Each row was made from one small tree. The marks that hang from a mark follow it in brackets, in alphabetical order. Every link used is in the known rows. Write each row's tree.
Known rows
mude(fogaga(narukas vanade(femi gugunop)) koroguk): [-13 -17 -24  19 -13 -24  -7   5  11  -8 -21  13  -7 -21 -11  -6   6  14
  -4  10 -37  -6 -10  16  -6   5 -17  21   1  -5 -13   2   1 -26 -32  13
 -10   4 -17 -18   1 -16   3   2 -17   0   1  -3 -12  10  14   0  31 -10
  41  -2 -17  19  18 -28  -9 -43 -32 -16  -1   5  -7 -10 -33   5 -10   3]
mude(fogaga(narukas vanade) koroguk): [ -4   8 -10  11   2 -18  -5   0  18   0 -10  12 -10 -19  -5  -5   1   5
   4   8 -35   0  -4  16 -15   0  -7  17   9   7 -11   6 -11 -25 -21  15
  -6  -3 -10 -22  -2 -10  -2  11  -9  10  11 -11 -19   7  19   2  14   1
  20  -5 -16   7   0 -33 -16 -34 -39 -21  -7   1 -15  -4 -20  -2  -4   7]
sonum(topavis(fogaga(narukas vanade) koroguk)): [ -8   0   3   4   1 -10  -7   7  25   6 -12  18  -9 -17   4  -9   9   4
   0  20 -29   3 -12  -3 -17  10  10   8  17   2 -20  13 -13 -31 -18  13
 -17  -9 -26 -26 -10 -11   1  17   0   4  -8  -5 -11  16  11 -15  34   2
  18   4 -14  19  16 -29 -21 -28 -25 -11  -6  -6 -17   9  -5   9  13  -9]
topavis(fogaga(vanade(gugunop)) sonum(mude)): [ 11 -10 -21  -9   5 -14 -11  16  17 -16 -22  -5  -3 -11  -6   0  16  14
   1  12 -37   3  -5   9  -5   1  -1   8  23  -2 -19  -1  -2 -10 -21  24
 -23 -25 -21 -20  11   7  10  -1 -10 -23 -29  10 -13  13  -2   0  24 -17
  26   7 -31   9   2 -14  -7 -10  17 -17   2   3  -8   2  -9   6   5  -6]
mude(fogaga(narukas) koroguk): [ -5   9  -7   5   1 -17  -1   0   8   3 -17  12  -4 -20   1  -3   9  10
   4   7 -15  -3  -8  13  -4   1  -4  12   5   4  -9   1  -2 -17 -16   7
 -10  -7 -12 -16   0 -16  -5   7 -14   0  12  -4 -23   0  12  -5  16  -1
  15  -6  -5  -1  -2 -31 -11 -30 -21 -20  -6   2  -9  -5  -2  -3   1   4]
mude(fogaga(narukas vanade(gugunop)) koroguk): [ -4  -5 -15  11  -6 -25  -5   0  16  -8 -18  16  -4 -17  -9 -10  11   9
   3  12 -35  -2  -7  19 -11   2 -14  17   4   2 -15   5  -2 -22 -27  21
 -12  -1 -14 -29   0  -9   0   9 -11   3   6 -12 -16  18  13   8  21  -4
  33  -1 -12   8  10 -38 -11 -42 -32 -19  -4   4  -9 -17 -22  -5  -3   8]
sonum(mude topavis(fogaga)): [  0   8  -5   4   7 -23  -6  15  -2  -6  -5   6  -3 -18  12   6  16   1
   9   2 -13  16 -10   4  -2  -2   6  -2  21   9 -20   2  -7  -5 -29  18
 -16 -15 -29   2  -2  -6  -1   3  -2 -26 -16  15   4  10  -5  -6  14 -11
   1   6   3  -3  -5 -11 -11  -7   2  -5  -2  16 -16   5  -2  17  26  -4]
sonum(mude(fogaga(narukas vanade(femi)) koroguk)): [ -8   1 -15  22   1 -25  -8   7  19 -10  -8   3  -5 -21  -9   4   3  11
   4  14 -34   8  -6  15 -16   4  -4  11   2   6 -17   0  -4 -22 -31  10
 -14   5 -20 -11  -7 -10   1   8 -15  -7  -7  -2 -13   0  17  -8  34 -18
  24  -4 -20  10  -8 -35 -16 -32 -31 -16  -5   4 -15   2 -25  17  -3   6]
topavis(koroguk): [ -2   3  -8 -13  -9  -5  -2  -4  14  11  -8  -6  -1 -17   2   0   9  15
  -1  11 -10   5  -6 -14  -5   4  10   4  10   9   1  12  -4  -4  -7   1
  -6  -1 -11 -15 -11  -6   4  -7   0  -8  -9  10  -7   6   4  -6  14  -1
   7  -7  -4  14   6 -17  -8 -13  -1  -5  -7   4  -7  10  13   6   2  -3]
fogaga(narukas vanade(femi)): [-12  -9 -15  20  -2 -10  -4   7  14  -7  -5   3  -3  -9 -10 -12  -4  13
   1   9 -26   6   1  -8  -6   0  -2   4  -4  -5  -1   8   7 -19 -16  -1
  -5  11 -10  -2  -1  -9   2  10  -1  11 -11   2  -3   0   3   1  32  -9
  25  -5 -22  21  10  -1  -4 -13 -24  -6  -5  -2 -16  10 -18   5   3   5]
topavis(fogaga(narukas) sonum): [  6   2 -13  -8   3  -8  -3   8  10   3 -23  14  -3  -8   2  -4  11  12
  -1   4 -18  -6 -10   6  -3   5  12   3  10  -7  -7   8   6 -13  -5   3
 -14 -20 -15 -11  12 -10  -5   9  -1  -7   0   2 -12 -17   3 -11  33 -10
  12   2 -25  -4   3  -8  -6   3   2 -16   7   2 -10   6   5   0  13 -11]
febapa(vanade(femi)): [ -9 -11 -23  14 -22 -24   0  15   7  -3 -15  -3  -4 -22  -7   4   1  12
  -4   9  -4   8  -3 -15  -9   4   3   8   0   6  -1   7  -1  -9 -26  -4
   3  14 -18  -2  -8  -1   5  -8  -3 -13 -18   5 -15  -4  -2   2  15 -12
  19  -4 -15  15  13  -4   4 -12  -1   4   0   7  -5  -3 -17  10  -2   3]
mune(narukas): [-10   6  -4   8  -9  -5   1  -3   4  -1   4   6   1  -7   6  -8  -3  15
  -1   6   5   3 -12 -13   9 -12  -2   6   5   1   2   0   7  -7  -3   2
  -5  -1 -17   8   3  -7  -2  -1   6 -10   4  11 -12   2  -6  -4  19   2
  -3 -12   0   3   6  -9  -7  -1  -5  11  -9  11 -15  22  -7   0  11  13]
topavis(sonum): [  9   0 -12 -10  -9  -3  -5   9   9   0 -15  -8  -4  -9   3   2   7  15
   0   4  -1   3 -10  -2   0   1  10  13   9   4  -2   6   0  -3  -4   3
  -2 -17 -12   2   6   6   1  -3   0 -11 -17  13  -9  -3  -8   0  16 -10
   4  -4 -11  -7   0   0  -8   6   9 -10  -4   6  -5   8   9  -5   2  -5]
femi(vanade): [-12  -1  -8   0 -14 -15   2   4  13  -5   1  -5  -8 -14  -3  -1   0   7
   0   4 -12  13  -1  -2  -2  -6   3   8  16   8   1   8   4  -3   0  -5
  -3   2  -7  -2  -1   1  -3 -11   4  -5  -8   0 -11   9  -4   2   1 -14
  12  -1   0   0 -18  -7  -2  -4   0   5  -5   9 -15  -3   0  -4   5   9]
sonum(mude): [  0   5 -10   0   2 -13  -3   4   4  -2   2  -8   2 -14   2   4   8   5
  10   0  -6  13  -6  -5  -4  -9   9   1   9   9  -4   2  -3   2 -11   7
 -10  -5 -15  12  -4   0   4  -6  -2 -25 -19  15  -4   4  -4   4  10  -9
   1  -8   1  -3 -11 -11  -2   1   9   3  -8  11 -17   4   0   5  17  11]
sonum(mude topavis): [  1   5  -1   9   1  -9  -5   5   1  -7   2 -10  -5 -13  12   1  14   1
  12   0  -2  19  -7  -9   1  -9  15  -4  11   8  -8  10  -7  -9 -25  12
  -9  -9 -24  12  -6   0   3   0  -3 -28 -28  12   6  20  -4   3  12  -9
   1  -2   7  -4  -7 -13  -4  -2  -3  -2 -11  19 -18   4   9   9  18   6]
topavis(fogaga koroguk(mude) sonum): [ 14  12 -10 -18  -5 -11  -7  17  24   7 -26  -1   3  -7  -1   5  20  11
  -8  23  -7   2  -2  -4 -16  13  29  18  19  -1  -5   6  -3   2 -11  10
 -15 -22 -19 -33  -4  -5  11  -1 -11 -28 -14  15 -10  -5   9 -11  32 -11
  -1   4  -7   8  -7 -23 -15 -12  21 -27   1  -4  -2  14  10  13   3 -21]
mude(fogaga(narukas vanade)): [ -9   4 -11   7   2 -17  -2   8  12   0 -11  12  -6 -12  -1 -13   1   4
   4   6 -26  -4  -5   8  -8  -5  -9   9  10  -3  -8   5   0 -18 -19  15
 -13   3  -9  -4   1  -4   1  10   0  10   5 -12  -9   1  12   2  15  -5
  24  -7 -21   5   5 -18 -13 -16 -33 -11  -2   0 -21  -7 -29  -4   8  10]
femi(vanade(gugunop)): [ -7 -15 -15   4 -23 -14  -1   8  10 -12  -6  -4  -7  -9 -12  -5   5  11
   0   4 -20  12  -6  -4  -2  -3  -9  12  13   1   2   3  10  -7 -10  -1
  -5   3 -10 -11   5   4  -1 -17  -1 -18 -18   2  -8  15  -1   8  11 -14
  35  -1   2   4  -6  -6   5 -12   7   9  -1   7  -7 -13  -3  -4   1  11]

Which tree is each row?
[ 11  11 -15  -8   9 -19  -8   9  15  -3 -18  -9  -5 -28  -1  17  19  12
   1   5 -11   3  -7  25  -6   0  19  25  19  11 -15   1 -11  -5 -23  16
 -11 -25 -17 -12   7   1   2  -2 -15 -25 -14   5 -20   3   7 -11  19 -22
   7   0 -15 -15 -25 -33 -15 -16   5 -26  -8  14  -5   4   9   7  -5  -4] | topavis(sonum(mude(fogaga koroguk)))
[  9  -7 -19 -17   9 -14 -10  15  29  -5 -26  -9  -5 -19  -4   8  22  20
  -4  26 -42   3  -5   1 -10   7  13   8  22   3 -21   9 -10  -8 -17  22
 -29 -23 -21 -37   3   6  13  -2 -12 -28 -32  11 -12  12  11 -10  39 -13
  28   5 -35  14  -1 -27 -14 -19  18 -19  -2  -4  -2   9  -1  15  -1 -10] | topavis(fogaga(vanade(gugunop)) koroguk sonum(mude))
[ -8   4 -15  20  -3 -21  -4   7  14 -10 -17  12  -1  -2  -5 -18  10   5
   5  12 -19   3  -2   5 -19  -1 -11   8  15  -4  -7 -11   3 -13 -25  20
 -14   2  -7  -7   3  -9   9   2 -11 -11  -4  -8  -6   7  19  10  29 -12
  31 -12   3  15  13 -23  -4 -23 -20 -14   3   1 -21 -18 -32  -1  10  13] | koroguk(mude(fogaga(narukas vanade(gugunop))))
[ 10   8 -14  -1   3 -17 -12   9  24  -7 -14 -13  -9 -25 -10  13  11  11
  -1  18 -25   1  -8  20 -11   5  11  22  26  13 -15  -4 -17 -14 -31  24
 -14 -20 -16 -19   3   5   6   2 -15 -16 -18   0 -23  11   3  -4  12 -19
   9   7 -31  -6 -24 -38 -20 -23 -12 -32  -6   6 -11   6  -8  10  -9   3] | topavis(sonum(mude(fogaga(vanade) koroguk)))
[ -2   9  -3   5   3 -23  -8  15   9  -6  -6   4  -4 -25  11  16  22   5
   4   9 -17  19 -10   8 -10   3  12  13  19  11 -22   5 -14 -19 -32  19
 -14 -20 -29 -16  -8  -7  -3   6 -10 -28 -15   7  -8  23  -3  -4  18  -5
  -8   4   8  -2 -16 -32 -15 -23  -5 -12  -9  12 -12  -1   7  14  17  -6] | sonum(mude(koroguk) topavis(fogaga))
[  2   9   0   1  -2  -9  -5   5   9   4   3 -13  -6 -22   9   6  18  13
   9  14   1  17  -9 -13  -6  -4  23   2   8  16 -13  14 -10  -9 -23   7
  -8  -9 -23  -3 -16  -2   3  -5  -3 -23 -34  11   1  16   0  -8  24 -10
   2  -5   7   5  -7 -32 -18 -11  -1  -5  -9   3 -15   2  16  15  12   0] | sonum(mude topavis(koroguk))
[ -1  14   1   4 -18  -7  -6   8  15   0  -4 -11   0 -10  11  -1  15  10
  11  15  10  14  -3 -17 -19   5  31  10  10   8  -3  11  -8  -6 -22   4
  -5  -5 -19 -12 -19  -4  12  -6  -3 -27 -25  11   3  10   5  -1  26  -5
  -8  -6  23   8   1 -25 -11 -19   1 -10  -6   1 -19   4  11  15   9  -3] | sonum(topavis(koroguk(mude)))
[ -8 -13 -19  19 -10 -26 -11  21   8  -5 -21 -11  -5 -26  -2   1  21  13
   0  15 -29   7  -6   4 -15   1   4  10  15   6 -22   1  -5 -18 -41  23
 -20   2 -27 -12 -15  -4  18  -7 -13 -33 -39  10   2  24  11   0  32 -19
  36   4 -20  25  15 -31 -16 -43 -15 -14   1   4  -5 -12 -22  27  -8   0] | sonum(mude(fogaga(vanade(femi gugunop))) topavis(koroguk))
[  0  11  -6  11  -2 -24  -9  13   0  -7  -3  -5  -7 -23  12  12  19   4
   7   6  -2  10 -13  16  -7  -3  11  18  16  19 -22   6 -14 -17 -35  20
  -7 -16 -25  -4  -7 -10  -2   3 -13 -32 -15   3  -9  16   5  -3   7 -14
   4   3  15 -10 -11 -40 -20 -29 -17 -17  -9  17 -14  -4  -2  14   4   3] | sonum(mude(fogaga koroguk) topavis)
[ -6  17  -3   8 -12 -17  -6  15  20   4 -11   0  -5 -16   4  -7  15   5
   0  20 -13   8  -7   0 -26   5  17  19  24  10 -15   1 -17 -17 -27  20
  -9  -3 -20 -15 -18  -1  14  -1  -8 -24 -15   2  -3  17  15   5  15  -6
  10  -1   4   8  -3 -34 -25 -35 -17 -25  -3  -2 -23  -5 -17  16   3   2] | sonum(topavis(koroguk(mude(fogaga(vanade)))))
[-15  -6 -11   7  -3 -18 -11  19  18   2  -9  -4  -9 -25   5   3  11  10
  -1  19 -36  11  -7  -6 -12   6  18   0  19   6 -21   9 -10 -20 -30  13
 -21  -4 -27 -15 -20  -5  10   3  -6 -23 -27  16   0  12   8 -13  32 -15
  19   7 -22  23   5 -25 -23 -27 -13 -14  -6   1 -10  12  -8  31   6  -8] | sonum(mude topavis(fogaga(vanade(femi)) koroguk))
[ 13   9  -8 -16  -1  -1  -6   4  23   0 -12 -16   0 -22  -2   5  17  16
   4  16  -2   8  -6  -7  -3   3  35  10  11  12  -7  13  -6   1  -3   3
 -15 -21 -14 -13  -4   8  10  -3  -8 -31 -28  15  -8  -1   2 -16  34 -20
   3  -2 -16   3  -6 -21 -12   1  15 -14  -2  -4  -5  19  23  10   0  -1] | topavis(koroguk sonum(mude))
[  6  11 -10 -13  -3  -7 -10  18  36   3 -20  -1  -3  -9  -3   3  12  13
  -3  27 -21   1   0  -4 -24  17  24  14  23  -2 -11   5 -10  -7 -12  15
 -18 -18 -17 -35  -5   2  15   3  -5 -15 -17  13 -14  -1  12  -7  30 -11
   5   4 -22  10  -3 -16 -21 -19   2 -28  -2 -10 -13  18   1  17  -2 -15] | topavis(fogaga(vanade) koroguk(mude) sonum)
[ -3  13 -14   5  -8 -16  -2   8  16  -4  -7   2   1  -9  -8 -10   0   0
   5   9 -15   4  -2   2 -18  -1  -1  11  15   5  -6  -6  -5  -3 -26  22
  -8   1  -9  -5  -4  -2  14   0  -5  -8  -6   6  -4   7   9  15   4 -11
  11  -6  -2   0  -5 -19 -15 -19 -15 -19  -1   7 -23  -2 -34   4   4   9] | koroguk(mude(fogaga(vanade)))
[ -3  11  -7  17  11 -21  -4   3  22 -10  -7   4  -8 -21  -8   4   6   5
  11  13 -29   5  -5  20 -15  -7  -2   9  10  11 -15   4 -14 -23 -28  21
 -13  -8 -15 -18  -3  -8   0  15 -11  -5   1  -6 -22   9  15  -8  21 -14
  17  -5 -21   0 -17 -44 -11 -26 -35 -18  -6   3 -21  -2 -22   5   2  11] | sonum(mude(fogaga(narukas vanade) koroguk))
[ -1  -6 -23   2 -17 -23  -8   7  13  -7 -17   3  -4 -20  -9  -1   7   7
  -2  12 -38  -7 -13  14 -11   5 -16  23  12   7 -10   0  -8 -22 -31  25
  -9  -3 -12 -28  -3  -7   6  -8 -12 -10  -2  -1 -16  24  11  14   1   1
  28  -1  -2  10   6 -29 -18 -42 -16 -19  -8   6  -5 -16 -23  -1  -5   3] | mude(fogaga(vanade(gugunop)) koroguk)
[-17 -19 -16  18 -13 -19 -11  17  16  -3 -22  19  -8 -21   0 -10  16  14
  -3  18 -40   3 -15  -5 -12  11  -4   6   6 -11 -17  15   0 -29 -28   9
 -21   2 -26 -33  -8 -16   7  10  -9  -6 -19   3  -2  15  10 -10  52  -5
  40   7 -16  35  33 -22 -12 -39 -21  -6   1  -3  -8  -4 -15  17   2 -14] | sonum(topavis(fogaga(narukas vanade(femi gugunop)) koroguk))
[-12  -2  -4  18   7 -18 -10  18  17  -2  -7   6 -11 -16   5   0  10   8
   5  20 -38  11  -5  -9 -12   6  10  -4   8   2 -22  11  -8 -26 -25   9
 -22  -5 -29 -18 -14 -16   3  14  -6 -16 -26   5   1   9  12 -23  50 -20
  25   9 -23  20   4 -32 -17 -25 -23 -14   0  -7 -20  12 -14  27  12  -6] | sonum(mude topavis(fogaga(narukas vanade(femi)) koroguk))
[ -8   8  -2   2  -8  -9  -8  18  24   0  -8   5  -2 -14   4  -1  11   5
   3  22 -17  13  -5 -10 -26  13  13   9  23   5 -16   7 -17 -13 -28  20
 -15 -10 -22 -31 -20  -6  13   3  -3 -14 -15   8  -1  14  10  -3  23  -8
   4   4   7  18   1 -29 -22 -29 -12 -19  -3  -2 -20   9  -8  17  11 -10] | sonum(topavis(fogaga(vanade) koroguk(mude)))
[-12 -19 -20  21 -17  -9  -6   5   8 -11 -17   4  -3  -7 -12 -15  -2  12
  -1   6 -32   1  -2  -6  -6   0  -9   1  -8  -8  -2   7  11 -19 -17   2
 -11  10  -9  -4  -4  -8   4   3  -3   6 -15   4  -4  10   7   7  40 -10
  36  -4 -13  26  26  -8   1 -18 -18   1  -2   9  -9  -7 -26   3   2   7] | fogaga(narukas vanade(femi gugunop))
[ -6 -25 -29  16 -28 -27  -1  13   3  -6 -17   0   1 -21 -11  -2   4  14
  -5   5 -11   3   0 -10  -6   6  -2   7  -3   0   0   1  12 -13 -26  -5
   1  14 -21  -5  -1  -1  10 -12  -6 -18 -24  11  -8   7  -6  10  22 -10
  39  -2  -4  25  19  -4  10 -22   5   4   5   8   3 -17 -17   7  -3   5] | febapa(vanade(femi gugunop))
[ -9  18  -8  21  -1 -18  -2   5  18  -8  -6   9  -2   0  -3 -17   6   3
   2  11 -16   3   3   5 -19  -4  -1  11   4   1  -5  -4  -1 -14 -22  17
 -13  -1 -12  -2  -3  -6   5  11  -8  -4   4  -8  -8  -3  13   5  21  -7
  19  -9  -6   4   2 -21 -10 -19 -27 -15  -2  -1 -26  -4 -34  -1   9  12] | koroguk(mude(fogaga(narukas vanade)))
[ -9 -10 -17  -3   0 -13  -4   1  21   4 -21  19  -4 -12  -4 -15  13  12
   0  19 -47  -6  -8  -5 -10   7  -4   3   7  -7 -11  10   4 -24 -15  16
 -26  -6 -15 -41   0  -9   5   8  -6   5  -6  -1 -13  12  15  -8  35   2
  36   0 -22  24  21 -28  -9 -27 -10  -7   2  -9 -11  -3 -14   6   4  -6] | topavis(fogaga(narukas vanade(gugunop)) koroguk)
[-10   6 -22  12 -15 -19  -4  17  15  -6 -13  -2   3 -10  -7  -6  -5   3
  -5  15 -15  -3  -2   1 -20   3   3  10  12  -2  -4  -6   0  -2 -30   5
  -7   9  -9   4  -8  -7  16  -3 -10 -13 -13   7   2   0   8  11  14 -22
  20  -2  -5  16   2  -6 -13 -21 -18 -17  -5   7 -18   0 -36  12  -1   1] | koroguk(mude(fogaga(vanade(femi))))
[  4  14  -3   4   6 -24  -4  17   6  10  -7  -1  -5 -30  13  11  24   6
   9  12  -9   8 -11  14  -7  -6  21   8  21  17 -19   7 -13 -12 -28  16
 -15 -16 -29  -5 -13  -2   7  -2  -6 -31 -26   7  -2  10   7  -7  14 -13
   9  -2   0   0   1 -34 -17 -23  -6 -13  -3   6 -15  -4   4  17   7   2] | sonum(mude(fogaga) topavis(koroguk))
[ 14  -1 -17   7  12 -17 -14  11  28 -11 -24   8  -5  -9  -7   7  22  16
   5  16 -44   3  -3  20  -9   8   3   7   7  -2 -22   5  -6 -24 -24  23
 -25 -26 -25 -36  10  -5   2  13 -17 -15 -15   7 -19  14   9 -11  48 -13
  27   9 -30   4  -7 -36 -11 -24  -5 -25   3   2  -7  -3  -5   4   6  -7] | topavis(fogaga(narukas vanade(gugunop)) sonum(mude(koroguk)))
[ -7   9  -5  15   1 -24 -11   9  12  -7  -5  -3  -8 -26   6   7  15   2
   8  11 -22  12 -10  17 -17  -3   4  20  18  17 -24   4 -22 -27 -46  29
  -9  -9 -23 -10  -8  -3   4  10 -10 -21 -18  -3 -11  24   2   2   3 -13
  12   5  -2   1 -17 -34 -26 -37 -31 -20 -11  13 -19  -6 -14  16   4   5] | sonum(mude(fogaga(vanade) koroguk) topavis)
[-14   3 -14  28  -6 -22  -3   8  18  -4 -13   5   0  -4 -10 -18   0   3
   0  11 -19   0   3   4 -23   5  -2  12   5  -7  -5  -9   3 -13 -27   6
  -8  10 -14   4  -6 -12  10   8  -9  -7  -3  -1   1  -4  13   4  33 -17
  25  -5 -12  14   7 -17 -11 -21 -30 -12   1   1 -17  -5 -38   8   0   5] | koroguk(mude(fogaga(narukas vanade(femi))))
[ -5   0  -5  -9  -8 -12  -5  11   6  13 -13   8  -7 -22  13   1  17   5
   0  13 -16   3 -14  -7 -11   5  16   9  23   3 -14   9 -10 -12 -19  13
 -18  -9 -25 -23 -14  -5   1   0  -1 -19 -11   8  -3  10   6  -9  18   5
   3   5   3  15  12 -18 -16 -21  -5 -10  -6   4  -8   4   6  14  13 -14] | sonum(topavis(fogaga koroguk))
[  9  12  -9   6  16 -17  -4   9  17 -10 -16  -1  -7 -15  -3  -1  10   9
   5   9 -22   2  -4  17 -11  -9   7   6  16   0 -17   4  -3 -16 -16  21
 -18 -21 -15  -1  12   3   4  11  -9 -11 -19  -5 -16  -3   7  -7  36 -22
  22   2 -40  -3 -15 -19 -12  -8 -17 -23   1  -1 -23   1 -13   2   4   6] | topavis(sonum(mude(fogaga(narukas vanade))))
[ -9  -6 -23  29  -7 -23  -7  12  15 -15 -22   8   1  -4 -11 -18   4  11
   3  11 -26   0   4   7 -20   4  -8  14   5 -13  -5  -4   8 -16 -33  11
  -9   6 -11  -3  -3 -12  15   0 -14 -13 -15  -1   0   0  16  13  35 -18
  34  -5  -6  21  15 -23  -3 -28 -19 -12   4   5 -17 -17 -40   8  -1   8] | koroguk(mude(fogaga(narukas vanade(femi gugunop))))
